Each row was made from one small tree. The marks that hang from a mark follow it in brackets, in the order of their numbers. Every link used is in the known rows. Write each row's tree.
Known rows
J_735{J_912{J_837{J_707}} J_929}: [ 1.61 -2.68  2.33  0.95 -1.43  2.02  1.38  1.27 -1.96 -0.18 -0.43  1.03
 -1.86 -0.65 -0.04 -0.86  0.71 -0.17 -0.64 -5.07  0.01  3.10  0.89]
J_875{J_557}: [-0.11 -0.10 -1.58  0.65 -0.27 -1.29  1.14 -2.60  1.22  1.55 -1.16  1.08
 -1.54 -2.63 -1.31  0.84  1.14  0.90 -1.34  0.40 -0.12  0.18  2.43]
J_356{J_841}: [ 0.77 -0.92  0.47  1.72 -0.08  0.25 -0.33  0.36  1.34  1.03 -0.43  0.60
 -1.04 -1.44 -2.08  2.01 -0.06 -0.20  0.81  0.36  0.26  0.26  1.56]
J_129{J_837{J_356 J_557}}: [ 0.76 -4.85 -0.20  0.16  0.48  1.53  1.34  2.43  0.80 -0.99  0.20  0.90
 -3.17 -3.07 -1.66 -1.53  1.45 -1.79  1.86 -1.36 -0.26  2.22  2.34]
J_912{J_735{J_929} J_837{J_129 J_356 J_557 J_707}}: [ 5.29 -6.58  4.06  4.79  0.60  2.27  2.73  6.15  1.74 -1.43 -0.78  0.79
 -4.48 -3.73 -5.36 -2.67 -0.23 -1.53  4.24 -3.32 -0.71  5.85  2.27]
J_356{J_837 J_841}: [ 2.17 -3.34  2.27  0.46 -0.05  0.69  0.21  0.06  1.41  0.74 -0.78 -0.07
 -2.75 -1.71 -2.48  1.74 -0.98  0.00 -0.02 -0.03  0.16  0.54  0.65]
J_129{J_837{J_356 J_557 J_707}}: [ 1.79 -5.45  0.69  0.88  0.72  1.71  1.75  3.04  1.39 -0.95 -0.63  0.71
 -3.11 -2.82 -2.62 -1.74  0.88 -1.12  2.99 -2.29 -0.74  3.88  1.52]
J_735{J_912 J_929}: [-0.51 -1.72  0.96 -0.15 -1.63  0.15  0.68 -0.63 -3.13  0.01  0.68  1.02
 -1.23 -0.19  1.10 -0.39  0.97 -0.23 -1.88 -3.78  0.09  0.62  0.87]
J_837{J_129 J_557 J_707}: [ 2.52 -5.66  1.78  3.66  1.70 -0.56  2.69  0.02  1.90 -0.89 -0.20  1.29
 -1.55 -0.78 -3.93 -1.18 -0.15  0.05  4.72 -0.51 -3.21  4.20  2.05]
J_841{J_356{J_837{J_129 J_557{J_875} J_707}}}: [ 2.22 -5.44  2.55  0.56  0.46  1.06  1.58  0.45  1.08 -0.71  0.20  0.74
 -2.04 -2.72 -4.96  0.79 -0.49 -0.11  1.93 -0.25 -0.65  3.85  2.72]
J_841{J_356{J_837{J_129 J_557 J_707}}}: [ 2.04 -5.48  2.64  0.92  0.15  0.46  2.25  0.65  1.01 -0.58  0.48  0.43
 -2.24 -2.98 -4.58  0.88 -0.41  0.24  1.98 -0.77 -0.51  3.63  2.75]
J_912{J_735}: [ 2.45  0.67  0.44  2.28 -0.84  0.75  0.88  2.67  1.39  0.93  0.38  0.79
 -2.24 -2.01 -3.33  1.02  1.16 -1.00  1.53 -0.62  0.83  1.92  1.35]
J_735{J_912{J_837{J_129 J_356{J_841} J_557}} J_929}: [ 1.34 -6.18  3.13  1.83 -0.21  1.27  1.37  1.73 -2.15 -1.37  0.21  1.51
 -2.14 -1.66 -0.30 -2.36  0.30 -1.06  0.48 -3.30 -0.86  2.63  2.11]
J_841{J_356}: [-0.21 -1.07  0.12  0.21 -1.16  0.50  0.86  0.27  0.13  0.19  0.69  0.76
 -1.05 -2.99 -3.32  2.24  0.82 -0.19  0.19 -0.57  1.16  1.55  2.96]
J_129{J_837{J_356{J_841} J_557 J_707}}: [ 2.25 -5.89  1.32  1.52  1.15  1.72  1.22  3.70  1.95 -0.58 -0.77  0.55
 -2.83 -2.94 -2.69 -1.38  0.31 -0.95  3.43 -1.85 -0.60  3.85  1.64]
J_707{J_837{J_129 J_356{J_841} J_557{J_875}}}: [ 0.78 -6.26  1.18  2.12  2.57  1.65  1.02  0.78  0.53 -1.04  0.20  1.92
 -1.92 -3.59 -4.81 -0.79 -0.79 -1.35  1.44  1.45 -3.07  2.62  1.15]
J_837{J_129 J_356 J_557{J_875}}: [ 0.90 -7.53  1.06  1.60  1.92  0.49  0.71 -0.58  0.04 -2.60 -0.38  2.58
 -1.94 -2.23 -4.51 -2.85 -0.17 -2.33  2.99  1.88 -2.98  2.13  2.52]
J_929{J_735{J_912{J_837{J_356{J_841} J_557 J_707}}}}: [ 2.05 -3.33  2.19  0.72  0.73  1.88  0.61  2.82 -0.13  0.49  0.01  0.14
 -2.82 -1.87 -3.66 -0.33  0.04 -1.03  2.80  1.65 -2.47  2.66  0.58]
J_929{J_735{J_912{J_837{J_129 J_356 J_707}}}}: [ 1.30 -2.64  2.31  0.74  0.87  2.15  1.16  2.08 -1.08  0.24  0.12  0.77
 -2.65 -1.96 -3.42 -0.96  0.62 -0.73  2.57  1.52 -2.61  2.36  0.05]
J_837{J_707}: [ 1.52 -1.01  0.53  1.42 -0.55  0.60  1.28 -0.22  1.07  0.45 -1.37  0.72
 -1.50 -0.89 -3.19  0.96  0.20  0.47  1.42 -1.99 -0.68  2.62  0.17]
J_129{J_837{J_356 J_557{J_875} J_707}}: [ 2.12 -5.39  0.52  0.43  1.14  2.65  0.82  2.79  1.51 -1.05 -1.02  1.20
 -2.81 -2.38 -3.08 -1.94  0.70 -1.58  2.92 -1.61 -0.90  4.15  1.55]
J_929{J_735{J_912{J_837}}}: [ 1.04 -0.77  1.09 -0.06  0.11  2.11  0.65  1.68 -0.82  0.94  0.58  0.37
 -2.64 -1.41 -2.53  0.28  1.10 -0.95  1.43  1.53 -1.85  1.48  0.58]

Write each row's tree
[ 2.58 -9.10  3.41  4.22  2.28 -0.56  1.84  1.52  1.52 -1.89 -1.22  1.39
 -1.89 -2.63 -5.15 -2.40 -1.64 -0.48  5.33  0.28 -3.23  4.04  1.59] => J_837{J_129 J_356{J_841} J_557 J_707}
[ 3.20 -6.53  3.04  1.54  2.01  0.87  0.25  0.04  2.14 -0.31 -0.32  0.75
 -2.49 -1.18 -3.48  0.08 -1.36 -0.76  2.17  1.70 -1.76  1.89  1.97] => J_356{J_837{J_129 J_557{J_875}} J_841}
[ 2.30 -4.92  2.84  1.69 -0.03  2.09  1.44  1.28 -1.44 -0.92 -0.11  1.64
 -1.75 -0.29 -0.70 -2.02  0.52 -0.66  0.95 -3.88 -1.31  4.02  1.82] => J_735{J_912{J_837{J_129 J_557{J_875} J_707}} J_929}
[ 5.47 -3.01  3.60  4.26 -0.20  3.33  1.27  6.38  2.82  0.00 -1.92  0.94
 -3.38 -4.01 -5.71 -0.47 -0.24 -1.22  3.79 -1.95  0.72  5.34  1.09] => J_912{J_735 J_837{J_356{J_841} J_707}}
[ 1.44 -3.72  1.67  0.68 -1.37  1.39  1.35  1.08 -1.80 -0.53  0.44  1.03
 -2.21 -0.65  0.40 -0.91  0.93 -1.02 -0.67 -4.14 -0.26  2.53  2.23] => J_735{J_912{J_837{J_557}} J_929}
[ 2.46 -5.79  1.17  1.12  1.55  2.63  0.29  3.52  2.06 -0.75 -1.14  0.98
 -2.56 -2.48 -3.18 -1.56  0.17 -1.41  3.36 -1.11 -0.73  4.15  1.71] => J_129{J_837{J_356{J_841} J_557{J_875} J_707}}
[ 2.11 -4.95  3.03  2.11 -0.33  1.44  2.07  1.35 -1.57 -0.86  0.16  1.35
 -1.95 -0.61 -0.31 -1.94  0.59 -0.36  0.97 -4.33 -1.19  3.83  1.83] => J_735{J_912{J_837{J_129 J_557 J_707}} J_929}
[ 1.42 -3.27  1.73  0.22  1.21  2.33  0.44  1.84 -0.83 -0.09  0.48  1.00
 -2.68 -1.70 -3.55 -1.15  0.67 -1.66  2.47  2.52 -2.88  2.21  1.00] => J_929{J_735{J_912{J_837{J_129 J_356 J_557{J_875}}}}}
[ 2.56 -6.77  0.98  0.84  0.53  0.97  0.36  0.52  1.28 -1.86 -2.18  1.36
 -2.32 -1.67 -5.65 -1.45 -1.20 -1.69  2.86 -0.48 -2.39  4.30  1.17] => J_837{J_356 J_557{J_875} J_707}
[ 1.39 -6.13  3.46  3.72  1.79  0.33  1.39  1.05  0.28 -1.24 -1.78  1.78
 -1.32 -2.94 -4.54 -1.96 -1.18  0.33  3.76 -0.15 -1.99  2.77 -0.05] => J_837{J_129 J_356{J_841} J_707}
[ 3.00 -5.46  2.22  0.76  0.31  0.12  0.53  0.43  2.25  0.24 -0.39 -0.38
 -3.15 -1.54 -2.86  1.42 -1.29 -0.55  1.10  0.35 -0.75  1.42  1.80] => J_356{J_837{J_557} J_841}
[ 4.94 -3.74  3.92  4.85  0.63  3.23  2.47  5.56  1.97 -0.79 -1.41  1.79
 -3.30 -4.03 -5.72 -1.99  0.40 -1.13  4.54 -1.69 -0.28  5.56  1.16] => J_912{J_735 J_837{J_129 J_356 J_707}}
[ 1.56 -2.90  2.70  1.20  1.15  2.12  0.78  2.54 -0.68  0.46  0.01  0.64
 -2.48 -2.03 -3.44 -0.75  0.25 -0.61  2.85  1.84 -2.48  2.32  0.14] => J_929{J_735{J_912{J_837{J_129 J_356{J_841} J_707}}}}
[ 4.72 -2.82  1.67  3.13 -0.92  2.23  1.75  5.42  2.24  0.03  0.24  0.08
 -4.43 -2.66 -3.61 -0.06  0.77 -1.99  1.95 -3.15  0.80  4.07  3.27] => J_912{J_735{J_929} J_837{J_557}}
[ 2.36 -4.36  2.89  1.07  0.60  0.81  2.33 -0.92  0.61 -0.33 -0.95  0.74
 -2.79 -1.44 -3.23 -0.37 -0.35  0.61  1.35 -1.28 -1.52  2.46 -0.13] => J_356{J_837{J_129 J_707}}
[ 1.43 -3.99  1.82  2.21  0.25  2.61  1.89  1.23  0.16 -1.40 -1.12  2.11
 -2.70 -3.49 -3.37 -1.52  0.93 -1.36  1.75 -0.86 -0.65  2.24  1.88] => J_912{J_837{J_129 J_356}}
[ 3.27 -5.40  2.05  0.30  0.75  1.02 -0.39  0.28  2.42  0.15 -0.76  0.11
 -2.83 -1.10 -3.45  1.28 -1.44 -1.01  1.04  1.02 -0.90  1.74  1.83] => J_356{J_837{J_557{J_875}} J_841}
[ 1.23 -4.92  3.40  1.59 -0.59  1.86  1.78  1.42 -2.76 -1.28 -0.53  1.73
 -1.99 -1.60 -0.56 -2.55  0.46 -0.34  0.15 -4.52 -0.70  3.14  0.70] => J_735{J_912{J_837{J_129 J_356 J_707}} J_929}
[ 0.89 -2.26  1.70  0.45 -1.65  1.86  1.11  0.85 -2.38 -0.22  0.14  1.16
 -1.93 -0.86  0.68 -0.75  1.15 -0.61 -1.41 -4.40  0.36  1.96  1.42] => J_735{J_912{J_837} J_929}
[ 0.44 -5.90  0.56  1.49  2.13  1.61  1.54  0.13 -0.06 -1.36  0.30  2.08
 -2.16 -3.46 -4.74 -1.16 -0.26 -1.51  0.95  0.98 -3.23  2.69  1.02] => J_707{J_837{J_129 J_356 J_557{J_875}}}
[ 0.14 -5.97  0.74  1.97  1.73  0.76  2.45  0.29 -0.20 -1.22  0.68  1.61
 -2.43 -3.91 -4.18 -1.00 -0.14 -1.07  1.03  0.29 -3.09  2.37  0.98] => J_707{J_837{J_129 J_356 J_557}}
[ 1.13 -5.89 -0.30 -0.21  0.15  0.66 -0.23 -0.30  0.45 -1.90 -1.00  1.60
 -2.44 -2.01 -4.35 -1.17 -0.31 -2.69  1.22  0.91 -1.73  1.93  2.24] => J_837{J_356 J_557{J_875}}
[ 2.97 -9.03  3.20  3.54  2.89  0.74  0.55  1.19  1.69 -2.07 -1.75  2.08
 -1.50 -2.02 -5.94 -2.64 -1.85 -1.12  5.21  1.24 -3.47  4.49  1.59] => J_837{J_129 J_356{J_841} J_557{J_875} J_707}
[ 4.30 -4.81  2.21  2.86 -0.98  2.20  1.66  5.81  1.41 -0.97 -0.36  0.29
 -4.96 -3.86 -4.38 -1.24  0.28 -2.44  1.90 -3.10  0.62  4.01  2.85] => J_912{J_735{J_929} J_837{J_356 J_557}}
[ 2.30 -4.61  1.84 -0.27 -0.41  1.20  1.12  0.58  1.28 -0.40 -0.06  0.28
 -2.29 -2.57 -4.87  1.59 -0.55 -0.29  1.09 -0.79 -0.03  3.73  2.63] => J_841{J_356{J_837{J_557{J_875} J_707}}}
[ 1.56 -4.45  2.27  1.20 -0.24  1.89  1.15  0.84 -1.87 -0.98  0.47  1.80
 -1.78 -0.45 -0.06 -1.87  0.92 -1.17  0.12 -3.22 -1.00  2.88  2.38] => J_735{J_912{J_837{J_129 J_557{J_875}}} J_929}
[ 4.55 -3.95  2.66  4.37  0.29  2.05  2.41  5.16  1.98 -0.40  0.61  0.72
 -4.07 -2.77 -3.71 -1.25  0.92 -1.75  3.15 -2.44 -0.10  4.24  3.50] => J_912{J_735{J_929} J_837{J_129 J_557}}
[ 0.52 -4.45  2.71  1.10 -0.78  1.70  1.50  0.99 -3.15 -1.24  0.04  1.82
 -1.99 -1.77  0.07 -2.36  0.90 -0.80 -0.60 -3.88 -0.38  2.00  1.24] => J_735{J_912{J_837{J_129 J_356}} J_929}
[ 1.92 -2.65  2.00  1.02  1.05  1.81  1.36  2.06 -0.25  0.54  0.60  0.49
 -2.64 -1.27 -3.25 -0.56  0.71 -0.76  3.09  1.59 -2.93  2.81  0.84] => J_929{J_735{J_912{J_837{J_129 J_557 J_707}}}}
[ 0.47 -6.30  1.31  2.60  2.13  0.70  1.93  1.00  0.33 -0.90  0.57  1.42
 -2.20 -3.99 -4.23 -0.64 -0.69 -0.92  1.51  0.79 -3.00  2.40  1.14] => J_707{J_837{J_129 J_356{J_841} J_557}}
